What can hang from each mark:
punu: boraf pivu
reme: kidug
gego: pivu
pivu: luzoz punu reme
tafo: luzoz
luzoz: boraf tafo
boraf: luzoz reme

Every row comes from one small tree of marks. The marks that hang from a mark follow it in brackets, in alphabetical order. Every link used is in the known rows. Which tree was each row made from?
Known rows:
pivu[luzoz[tafo] punu[boraf] reme[kidug]]: -43 -13 10 22 44 32 28 26 -34 -36 20 61 21 -1 3 0 24 -17 10 -48 -59 -4 10 6 -15 32 3 -9 12 -34 13 8 22 -12 11 31 -5 47 18 -9 37 55 19 24 -9 2 -12 -71 9 24 -3 44 12 -1 -22 -4 11 -26 -1 -17 -18 -30 6 34 12 45 -8 79 -5 13 19
punu[boraf pivu]: 18 25 -1 -14 -23 25 11 -5 6 -26 7 37 -15 19 3 -4 21 12 10 -7 0 8 19 -5 -27 -9 -19 -16 25 -10 26 7 1 39 -13 17 -1 -17 -11 38 -13 47 -21 7 17 -18 16 -30 -31 -13 2 6 53 -19 -16 33 -2 -6 47 -4 2 21 21 23 33 3 -10 -7 -25 -5 -5
luzoz[boraf[reme] tafo]: 2 -17 -9 33 12 -1 40 -35 -8 -54 19 -6 17 43 19 61 -43 29 -10 -24 18 -14 -8 -37 8 33 -18 -17 -8 -20 -1 1 -7 -5 0 -21 -40 -10 -37 -17 -18 12 26 10 -10 -4 -11 -28 4 20 13 23 -6 13 -21 1 15 -23 13 0 -25 -14 -9 4 -48 15 -22 17 7 -1 3
boraf[luzoz]: -20 -23 -23 -4 -2 -12 8 3 -25 -15 19 7 -13 29 6 -12 -29 8 16 15 13 20 -14 -11 -6 -6 14 -4 -6 1 0 -1 13 9 -1 -9 -7 -9 -3 -15 1 12 9 14 -6 -1 -11 -9 -1 -10 -7 -5 -30 7 -29 12 2 14 2 5 -11 -30 -9 -17 -5 -4 -6 -21 -9 -13 -6
boraf[reme[kidug]]: 15 -14 19 -27 16 22 10 18 -19 -4 19 4 -16 31 27 8 1 -12 -13 -18 -20 -15 7 11 -11 -19 15 15 -4 14 -19 5 -12 -3 -13 -5 -32 -13 1 -18 -3 -1 1 -2 -1 -12 -8 -31 6 -1 5 1 5 22 -25 -18 8 0 2 11 -11 -9 -16 -20 -17 -3 0 4 0 -5 -20
punu[pivu]: 6 -2 -7 -2 -9 14 4 -10 -9 -7 5 22 0 8 7 2 18 -1 -6 -9 12 -4 8 -11 -12 -9 -12 -2 8 0 13 4 -1 25 -14 12 10 -13 -11 29 -5 28 -6 -9 25 -8 14 -28 -24 -15 -2 -1 24 -20 -15 11 8 -4 25 5 -4 25 14 15 15 4 -3 -21 -11 -6 5
pivu[luzoz[boraf tafo] reme[kidug]]: -50 -22 -7 43 38 15 41 -6 -13 -61 37 39 32 -2 2 23 -11 -4 -5 -59 -40 -10 -9 -27 9 43 1 -16 -16 -4 6 -18 23 -39 1 8 -13 28 -12 -16 20 16 16 6 -18 5 4 -60 18 38 -8 34 -30 22 -40 -25 2 -27 -6 -15 -42 -27 -7 22 -16 53 -10 65 31 -6 19
gego[pivu[punu[boraf] reme[kidug]]]: -12 0 -3 1 32 8 8 11 2 -3 4 36 -7 -26 -1 -6 53 -31 -14 -9 -38 5 8 17 -14 3 31 0 2 -7 20 35 2 -1 1 25 22 2 27 -6 39 20 -2 -3 -24 1 18 -60 25 -20 17 15 15 10 -38 -1 41 -35 18 -15 -14 -17 10 39 5 -1 -4 21 9 7 -4
boraf[luzoz reme[kidug]]: -2 -40 2 -31 14 9 17 24 -41 -19 41 14 -28 61 33 0 -30 -4 2 -5 -8 4 -4 -1 -17 -25 29 12 -9 12 -17 7 4 8 -17 -17 -39 -22 -1 -35 -3 10 8 12 -6 -12 -19 -38 3 -10 0 -2 -23 27 -54 -8 6 15 4 16 -23 -44 -26 -36 -24 -6 -8 -10 -8 -17 -28
reme[kidug]: 12 3 7 -17 4 4 4 9 -11 4 16 4 -14 -9 9 -7 9 -13 -10 -8 -9 -9 7 13 -5 -8 4 14 -8 42 -38 -1 -5 -18 -4 6 2 -18 8 -9 -2 -20 -19 -11 2 -16 17 -20 16 7 -11 11 -1 19 -13 -15 5 -16 -4 -6 -5 -9 -7 -8 8 7 7 -9 23 2 -13
pivu[luzoz punu[boraf] reme[kidug]]: -32 -18 7 4 39 40 7 46 -15 -21 26 57 10 -5 3 -16 30 -27 13 -46 -76 -3 9 18 -19 12 21 -4 17 -33 23 -4 21 -12 3 33 2 43 23 -15 42 53 23 11 -10 6 -12 -66 -5 15 -2 27 17 -2 -37 -10 9 -23 0 -7 -14 -25 4 24 17 35 -7 66 -8 6 11
tafo[luzoz[boraf[reme]]]: 12 -31 -16 36 20 20 0 -13 -10 -7 11 -6 10 22 31 36 -24 43 4 -24 -11 -9 -11 -10 18 21 2 -13 16 -3 11 7 -17 -6 -18 -10 7 -2 -6 11 10 17 30 -9 -15 -7 -21 -15 -12 17 0 -12 6 26 -32 1 16 -20 14 4 -13 -15 -14 -13 -40 -2 -22 44 0 -27 -16
punu[boraf pivu[luzoz]]: -5 16 2 -1 -9 46 7 5 0 -26 17 54 -18 22 2 -4 17 12 25 -17 -24 11 11 -11 -31 -3 -16 -23 27 -17 39 -9 11 37 -21 19 -5 13 -10 34 0 62 -15 19 10 -11 -2 -41 -41 -7 -9 16 44 -22 -18 19 -3 7 36 -6 -13 9 23 24 37 25 -10 7 -22 -17 7
gego[pivu[luzoz[boraf] punu]]: -29 -26 -23 44 36 13 -5 -6 13 3 18 19 -6 -14 -1 26 10 -10 6 1 -24 -2 -28 -9 -1 23 19 -9 -6 -19 20 0 4 -6 -16 10 15 21 0 -12 40 16 28 -4 -28 14 -12 -46 3 -18 4 24 -12 0 -27 -14 52 -38 -7 -9 -31 -21 16 39 -13 17 -13 3 21 -9 21
tafo[luzoz]: -1 -8 -6 25 14 8 -11 -10 -24 17 -9 3 6 -4 16 4 -1 32 11 -5 -6 -1 -1 6 14 16 -1 -6 16 14 7 19 -10 -2 -11 6 29 9 15 25 13 7 11 0 -2 -7 -18 2 -3 8 -10 -15 5 18 -2 9 12 -7 4 -7 1 -6 -4 -6 -6 -5 -6 43 -4 -17 -8
gego[pivu[luzoz[boraf[reme[kidug]] tafo] punu]]: -31 -34 -8 43 52 20 17 -15 -8 -14 23 26 -10 8 15 45 2 -8 -2 -13 -25 -13 -25 -12 -6 26 13 -5 -14 -7 1 13 1 -9 -16 6 -8 13 -3 -20 33 12 23 7 -30 3 -20 -70 16 -10 5 38 -11 11 -33 -23 63 -44 -9 -10 -40 -29 9 36 -24 22 -14 14 28 -8 15

Write each row's tree:
-43 -56 -21 47 42 24 7 20 -1 -27 28 30 46 -3 1 16 2 -18 7 -51 -53 -9 -12 -10 5 39 14 -14 3 -62 34 -18 22 -21 1 15 5 46 -1 -24 46 54 61 -6 -17 22 -22 -53 -14 21 3 19 -14 -8 -44 -15 13 -29 -9 1 -23 -24 -1 27 -23 43 -20 60 2 -4 32 -> pivu[luzoz[boraf] punu reme]
-40 -20 -16 43 17 26 38 -21 -18 -58 26 49 33 12 2 25 2 4 -4 -49 -13 -5 -2 -40 -4 27 -16 -25 2 -30 41 -9 19 6 -11 15 0 22 -25 21 13 55 20 7 9 8 7 -61 -18 12 -1 18 2 -12 -37 0 8 -12 19 -2 -34 9 13 38 -4 44 -16 43 1 -12 33 -> punu[pivu[luzoz[boraf tafo] reme]]
1 -16 -16 -8 5 8 -3 19 -18 -9 11 18 -9 25 8 -5 -8 5 23 8 -8 13 -2 8 -19 6 6 -5 17 -32 2 11 5 20 7 7 -3 -2 7 -14 13 44 23 15 -5 -5 -14 -22 -16 -10 3 13 16 -16 -24 29 12 -14 14 -3 6 -28 3 5 9 0 -16 -2 -27 7 -6 -> pivu[punu[boraf[luzoz]]]
18 -31 -14 24 22 25 4 -10 -14 -6 19 -4 2 20 36 33 -19 36 -1 -28 -17 -16 -7 -3 15 17 6 -6 12 18 -5 7 -18 -17 -23 -6 4 -13 0 5 7 4 19 -12 -16 -17 -13 -27 -2 20 -5 -8 4 35 -38 -6 18 -28 10 1 -16 -16 -19 -15 -36 3 -19 40 10 -25 -21 -> tafo[luzoz[boraf[reme[kidug]]]]
-26 -2 10 21 47 27 15 -1 -17 -9 11 49 -29 13 10 25 23 -9 9 -3 -35 -3 -11 4 -22 14 13 -6 2 -8 19 25 -2 9 -11 15 -6 26 13 -8 30 26 3 25 -27 -1 -23 -67 14 -18 5 37 16 8 -16 -11 53 -23 5 -14 -29 -30 17 35 1 12 -8 27 7 3 10 -> gego[pivu[luzoz[tafo] punu[boraf[reme[kidug]]]]]
25 9 14 -24 -11 41 16 4 -5 -31 9 35 -19 48 17 6 16 14 2 -16 -10 1 22 -8 -35 -19 -9 -14 30 -25 38 10 -8 50 -20 6 -26 -14 -13 27 -15 59 -9 12 14 -17 -1 -42 -38 -16 13 0 57 -14 -29 25 2 7 54 9 -5 16 11 11 10 -2 -18 -1 -38 -11 -14 -> punu[boraf[reme] pivu]
-31 -38 -18 59 35 15 11 -9 -14 -27 25 21 25 13 7 46 -24 14 17 -23 -14 -14 -22 -21 7 51 -13 -16 -1 -35 -1 -11 13 -14 0 7 -5 34 -17 -15 23 34 48 11 -9 7 -30 -39 -11 19 -7 43 -8 -15 -7 -4 26 -44 -17 -7 -22 -24 7 28 -15 43 -19 32 9 7 34 -> pivu[luzoz[boraf tafo] punu]
-66 -9 8 40 37 13 33 1 -23 -43 8 50 32 3 -8 7 4 -6 5 -41 -40 1 -1 -22 2 31 2 -17 -5 -31 42 -3 25 -11 6 11 -9 56 1 0 21 35 21 26 -10 21 -20 -39 14 26 -4 17 -24 4 -10 -15 -4 13 -9 -7 -28 -15 3 27 -8 38 -4 74 1 -3 30 -> pivu[luzoz[tafo] reme]
-20 -47 -4 42 44 32 17 -1 -27 -28 36 23 14 32 23 50 -26 5 9 -38 -26 -22 -19 -15 0 38 -6 -7 -2 -29 -13 -9 4 -14 -7 2 -26 27 -15 -28 19 33 47 8 -8 -1 -36 -60 -8 19 -4 46 -7 -1 -22 -17 30 -42 -15 -1 -29 -31 -4 11 -26 41 -20 41 7 1 21 -> pivu[luzoz[boraf[reme[kidug]] tafo] punu]
-15 -20 -18 27 1 29 9 -13 3 -24 29 33 4 10 7 20 -4 6 8 -26 -7 -6 -6 -28 -9 10 -18 -16 7 -10 25 -26 10 10 -25 10 -1 6 -26 20 5 38 11 -8 12 -2 1 -45 -36 -1 -9 12 13 -16 -30 -3 6 -13 16 3 -26 10 12 20 8 32 -13 -3 3 -20 17 -> punu[pivu[luzoz[boraf]]]
-18 5 -8 -8 -3 10 45 -5 -38 -71 26 61 -7 35 8 -11 7 5 3 -25 0 19 20 -22 -30 0 -5 -17 13 -4 24 20 18 31 -3 18 -8 -24 -7 22 -6 58 -18 24 11 -18 25 -69 -5 -4 -1 18 20 1 -57 35 1 -7 53 -10 -19 -15 6 21 21 14 -15 16 -21 -6 -6 -> punu[boraf[luzoz[tafo]] pivu[reme[kidug]]]
-31 -8 -4 39 41 15 26 -24 1 -25 25 29 -20 8 8 41 -1 -3 -3 -10 -15 -5 -23 -21 -3 19 13 -13 -20 12 13 3 1 -11 -19 -3 -15 11 -9 -10 17 -2 -1 12 -35 2 -10 -60 23 -6 0 29 -21 27 -27 -25 46 -26 0 -13 -49 -26 5 29 -21 20 -8 17 36 -16 8 -> gego[pivu[luzoz[boraf[reme[kidug]] tafo]]]
8 -17 -3 24 17 5 42 -30 -13 -52 25 0 9 38 24 60 -37 22 -16 -31 11 -20 -7 -28 6 29 -16 -8 -15 5 -29 0 -9 -16 -4 -18 -41 -21 -30 -21 -17 1 12 0 -9 -16 -2 -39 12 25 6 31 -7 22 -30 -8 15 -37 12 -4 -27 -19 -14 -1 -39 18 -17 18 22 -3 -7 -> luzoz[boraf[reme[kidug]] tafo]
15 -16 10 -13 15 28 -3 23 -7 -3 4 14 -2 31 18 10 8 -2 9 -7 -24 -5 10 17 -20 1 6 -1 24 -42 13 17 -9 22 1 7 -15 5 7 -9 10 45 24 12 -4 -5 -22 -27 -21 -8 15 13 39 -14 -13 17 13 -16 19 7 10 -11 2 7 -5 -3 -15 14 -33 13 -6 -> pivu[punu[boraf[reme]]]
-8 -56 -9 22 38 39 -3 18 -8 -5 40 17 5 26 22 32 -15 -5 9 -36 -42 -23 -15 -4 -6 19 9 -1 2 -30 -10 -22 4 -16 -16 6 -19 25 -8 -32 27 33 49 -7 -12 0 -32 -54 -21 11 -3 25 -1 0 -38 -26 25 -37 -16 8 -26 -28 -8 3 -23 34 -20 24 5 -7 11 -> pivu[luzoz[boraf[reme[kidug]]] punu]
-11 -21 -3 26 16 35 30 -21 -25 -42 37 39 2 34 21 38 -8 12 -3 -40 -6 -18 -5 -31 -13 14 -20 -11 -1 0 6 -12 3 10 -27 9 -21 0 -30 12 -7 37 7 4 13 -13 -4 -66 -22 5 -10 28 11 -4 -33 -9 20 -21 19 1 -36 1 6 17 -3 37 -15 8 8 -15 14 -> punu[pivu[luzoz[boraf[reme[kidug]] tafo]]]
-15 -33 2 -13 22 2 38 1 -59 -38 32 19 -21 68 32 17 -39 9 -1 -6 9 2 -6 -15 -15 -7 12 5 -13 17 -21 17 5 8 -8 -17 -44 -17 -11 -31 -10 11 9 26 -3 -14 -23 -46 15 -2 -1 17 -26 27 -43 -1 14 8 3 9 -26 -44 -22 -23 -26 -1 -11 3 -6 -8 -20 -> boraf[luzoz[tafo] reme[kidug]]
-29 -1 -3 22 32 21 -9 6 9 9 6 40 -26 -10 -4 5 28 -12 19 10 -36 10 -12 7 -19 9 20 -9 8 -20 37 14 5 13 -11 18 11 32 17 -1 41 29 6 14 -27 9 -20 -46 -2 -25 4 21 12 -4 -12 -4 42 -18 3 -14 -20 -21 22 40 12 9 -7 15 3 -4 14 -> gego[pivu[luzoz punu[boraf]]]
-1 12 24 -8 9 53 32 0 -27 -44 27 65 -25 54 22 16 10 11 12 -32 -27 -4 16 -13 -37 -4 -17 -16 23 -4 18 1 5 35 -24 14 -35 8 -16 25 -10 57 -18 29 10 -23 -15 -72 -26 -2 -4 32 46 -2 -27 8 8 0 37 -2 -24 -1 12 17 22 27 -13 26 -18 -13 -3 -> punu[boraf[reme[kidug]] pivu[luzoz[tafo]]]
-20 -14 19 13 38 43 15 19 -31 -21 22 48 -5 38 19 24 0 7 21 -28 -41 -10 2 5 -23 23 -5 -7 16 -32 3 5 6 6 -5 14 -27 41 6 -13 18 51 23 30 -4 -7 -41 -56 -10 9 -3 45 23 -5 -7 -2 22 -20 -1 -5 -14 -31 6 16 4 31 -12 48 -17 10 11 -> pivu[luzoz[tafo] punu[boraf[reme[kidug]]]]
-36 -29 -10 24 32 23 21 16 5 -39 43 36 20 -10 -1 8 -3 -15 -1 -56 -55 -7 -5 -15 4 23 18 -10 -12 -10 11 -29 21 -38 -8 10 -7 25 -6 -19 30 20 18 -8 -22 8 7 -51 4 31 -9 16 -22 24 -52 -31 -1 -20 -8 -6 -38 -23 -11 10 -15 47 -9 54 28 -16 10 -> pivu[luzoz[boraf] reme[kidug]]
-56 -18 -2 40 59 12 21 -1 -23 -11 10 50 6 -21 -1 11 40 -32 -10 -19 -41 -5 -12 1 -7 22 25 1 -14 -5 21 26 12 -13 -3 27 19 33 19 -9 48 18 14 8 -22 15 -4 -75 33 -9 3 31 -17 10 -24 -23 53 -30 -10 -16 -34 -25 12 49 -1 24 -2 45 26 6 25 -> gego[pivu[luzoz[tafo] punu reme[kidug]]]
